In the rows, 128 means zero.
Known rows, with every way that one mark hangs from another
kizo(rupi): [ 91 154 144 139 131 154  88 182  81  67 123 109 131 133 148 145 137 169
 119 114 168 119  78  85]
gope(bogi(dizaf) togedup): [118 145 160 164 123 169 159 123  57 138 105 123 205 126 147 135 139 151
  63 123 131 130 210 160]
keru(rupi(forid(togivu(pazi(gope(bogi togedup)))))): [ 94 118 107 107 118 121 145 173 127 102 130 143 101 121 107 107 157 146
 110 118 157 126 126  94]
mugole(kizo(rupi(forid keru))): [ 75 164 149 126 131 132  26 173 122  52 117  99  92 141 131 123 153 167
 148  85 166 118  48 108]
gopo(dizaf robomi): [106 165 161 170 127 188 122 172  14 101 101  80 227 127 140 148 109 170
 108 107  98 120 156  82]
keru(rupi(forid(togivu(pazi(gope(togedup)))))): [ 92 123  96  97 122 113 136 185 125  91 126 139  93 120 113 103 155 150
 119 113 152 125 102 101]
pazi(togivu): [100 142 130 147 121 155 131 166  92 128 124 123 165 112 168 117 130 145
 131 107 146 120  76  92]
pazi(gope(bogi(dizaf) togedup) togivu): [123 125 141 171 107 161 207 122  89 166 121 146 170 110 154 105  97 129
 101 120 131 122 220 168]
kizo(rupi(forid(togivu(pazi)))): [ 86 136 125  92 125 121 111 182 111  68 133 111  81 118 119 134 164 154
 121 114 176 123  47  73]
togivu(forid pazi(gope(bogi))): [ 98 121 126 130 135 144 174 149 137 102 140 145 115 102 136 130 106 129
  96 132 125 117 149 134]
togivu(forid pazi(gope)): [ 95 126 113 118 140 135 162 165 132  88 134 138 107 101 144 125 104 134
 106 127 120 116 115 141]
gopo(dizaf): [102 156 144 155 138 166 103 165  47  76 109  92 196 124 152 141 131 167
  98 114 113 122 142 103]
bogi(dizaf): [109 158 143 150 138 159 118 162  61  90 101  92 176 126 151 136 131 164
  98 107 118 123 127  99]
kizo(rupi(forid(togivu(pazi(gope(togedup)))) keru)): [ 79 125 133  90 105 115 120 168 137  81 141 107  55 123 115 107 155 143
 116 126 165 123  85 146]
gope(bogi(dizaf) pazi togedup): [120 138 139 155 114 171 229  99  45 136 113 132 224 119 144 137 169 140
  50 127 125 132 176 201]
rupi(forid(togivu) keru): [ 74 133 140  99 103 118  83 179 141 108 132  85  71 122 117  98 179 147
 116 106 142 126  55 115]
kizo(rupi(forid keru)): [ 70 148 154 115 115 132  61 181 119  79 129  80  71 138 117 122 164 166
 124 113 166 124  48 103]
rupi(forid(togivu(pazi)) keru): [ 72 128 129  82 111 113 105 169 146  87 139  90  75 116 116  99 181 137
 111 118 142 125  50 111]
dizaf(bogi): [101 163 161 167 134 165 100 150  46 105 123 124 176 119 151 138 133 162
  97  99 156 119 120 100]
keru(rupi(forid(togivu(pazi(gope(bogi(dizaf) togedup)))))): [101 121 110 108 121 120 152 169 120 104 123 133 107 123 102 108 155 147
 109 116 145 128 137  93]
pazi(gope(bogi) togivu(forid)): [108 118 138 163 109 152 177 151 137 169 140 147 116 101 146 111  94 127
 128 115 135 117 157 127]

Rows
[109 134 143 170 117 166 168 131  83 124 123 149 161 119 149 116 105 143
  76 122 141 120 234 180] : pazi(gope(bogi togedup))
[105 122 117 122 120 142 178 151 116  78 142 143 133 103 142 121 129 127
 101 126 146 116 149 102] : forid(togivu(pazi(gope(bogi))))
[ 99 122 110 115 134 133 182 154 124 107 130 151 119 100 150 121 104 130
  92 132 120 120 140 187] : togivu(forid pazi(gope(togedup)))
[109 132 128 142 133 158 195 121  85  85 124 140 173 113 145 124 110 133
  71 136 128 120 209 161] : togivu(pazi(gope(bogi(dizaf) togedup)))
[118 137 148 172 120 166 178 125  74 127 112 136 171 121 145 120 102 145
  73 121 126 122 247 177] : pazi(gope(bogi(dizaf) togedup))
[113 126 128 153 100 166 240 104  70 167 132 158 214 108 157 123 167 124
  76 127 147 129 136 197] : gope(bogi pazi(togivu) togedup)
[ 88 125  98 100 126 115 119 193 131  77 130 130  82 121 109 105 154 152
 130 110 153 122  83  65] : keru(rupi(forid(togivu(pazi(gope)))))
[109 119 116 120 116 141 193 142 109  89 139 152 142 103 147 117 130 124
  90 130 146 119 168 139] : forid(togivu(pazi(gope(bogi togedup))))
[ 84 122 139 100 107 120 134 148 148  97 139  92  74 115 103  97 162 131
 102 123 131 125 118 121] : rupi(forid(togivu(pazi(gope(bogi(dizaf))))) keru)
[108 128 139 173 110 164 173 140 108 141 137 143 147 109 152 108  98 131
 121 114 146 115 175 112] : pazi(gope(bogi) togivu)
[ 80 116 135  96 101 118 144 145 150 110 142 112  76 113 111  91 165 126
  94 126 143 126 124 158] : rupi(forid(togivu(pazi(gope(bogi togedup)))) keru)
[110 119 128 128 132 142 201 136 120 121 127 147 134 103 137 128 105 128
  78 137 114 123 184 179] : togivu(forid pazi(gope(bogi(dizaf) togedup)))
[123 115 141 160 106 149 212 133 116 193 123 150 138 102 148 108  93 125
 107 120 121 125 198 181] : pazi(gope(bogi(dizaf) togedup) togivu(forid))
[103 126 107 112 124 135 170 162 112  67 138 138 126 102 149 116 126 130
 109 122 141 115 122 106] : forid(togivu(pazi(gope)))
[102 118 124 126 130 142 193 139 128 119 135 157 128 101 142 126 107 126
  81 136 126 121 172 181] : togivu(forid pazi(gope(bogi togedup)))
[ 86 130 101  93 129 116 106 198 125  78 126 122  98 123 111 114 172 156
 128 109 155 125  52  49] : keru(rupi(forid(togivu(pazi))))
[105 123 122 146 115 141 166 169 132 154 132 142 104 100 157 104  91 133
 141 108 128 116 117 136] : pazi(gope togivu(forid))
[114 112 136 158 103 148 203 137 128 191 133 163 130 100 153 104  95 123
 111 120 134 122 184 183] : pazi(gope(bogi togedup) togivu(forid))
[108 133 108 133 107 152 225 128  64 147 123 148 199 106 171 116 163 131
  93 118 139 127  87 206] : gope(pazi(togivu) togedup)
[105 132 130 159 109 170 212 120  81 138 140 137 194 109 150 130 165 130
  98 120 147 123  99 125] : gope(bogi pazi(togivu))
[111 118 118 143 108 137 187 157 123 175 126 156 120  99 163  99  92 129
 123 114 127 121 143 193] : pazi(gope(togedup) togivu(forid))
[116 121 119 121 119 141 202 139 102  94 131 142 150 104 142 119 127 125
  88 130 133 121 179 137] : forid(togivu(pazi(gope(bogi(dizaf) togedup))))
[108 125 106 124 106 142 228 136  87 167 125 153 175 100 166 118 160 128
  97 118 129 129  70 219] : gope(pazi(togivu(forid)) togedup)
[118 120 142 164 113 152 188 146 127 171 129 135 124 103 141 113  91 130
 124 114 121 120 169 126] : pazi(gope(bogi(dizaf)) togivu(forid))
[ 76 119 136  98 104 120 127 153 155  97 146 102  67 114 106  95 163 129
 105 123 143 123 107 122] : rupi(forid(togivu(pazi(gope(bogi)))) keru)
[ 88 134 109 106 122 120  90 205 119  97 121 117  95 128 112 113 172 164
 132  99 156 126  57  53] : keru(rupi(forid(togivu)))
[114 122 137 170 104 162 196 126  99 163 130 158 161 108 159 103  99 127
 103 120 146 120 204 168] : pazi(gope(bogi togedup) togivu)
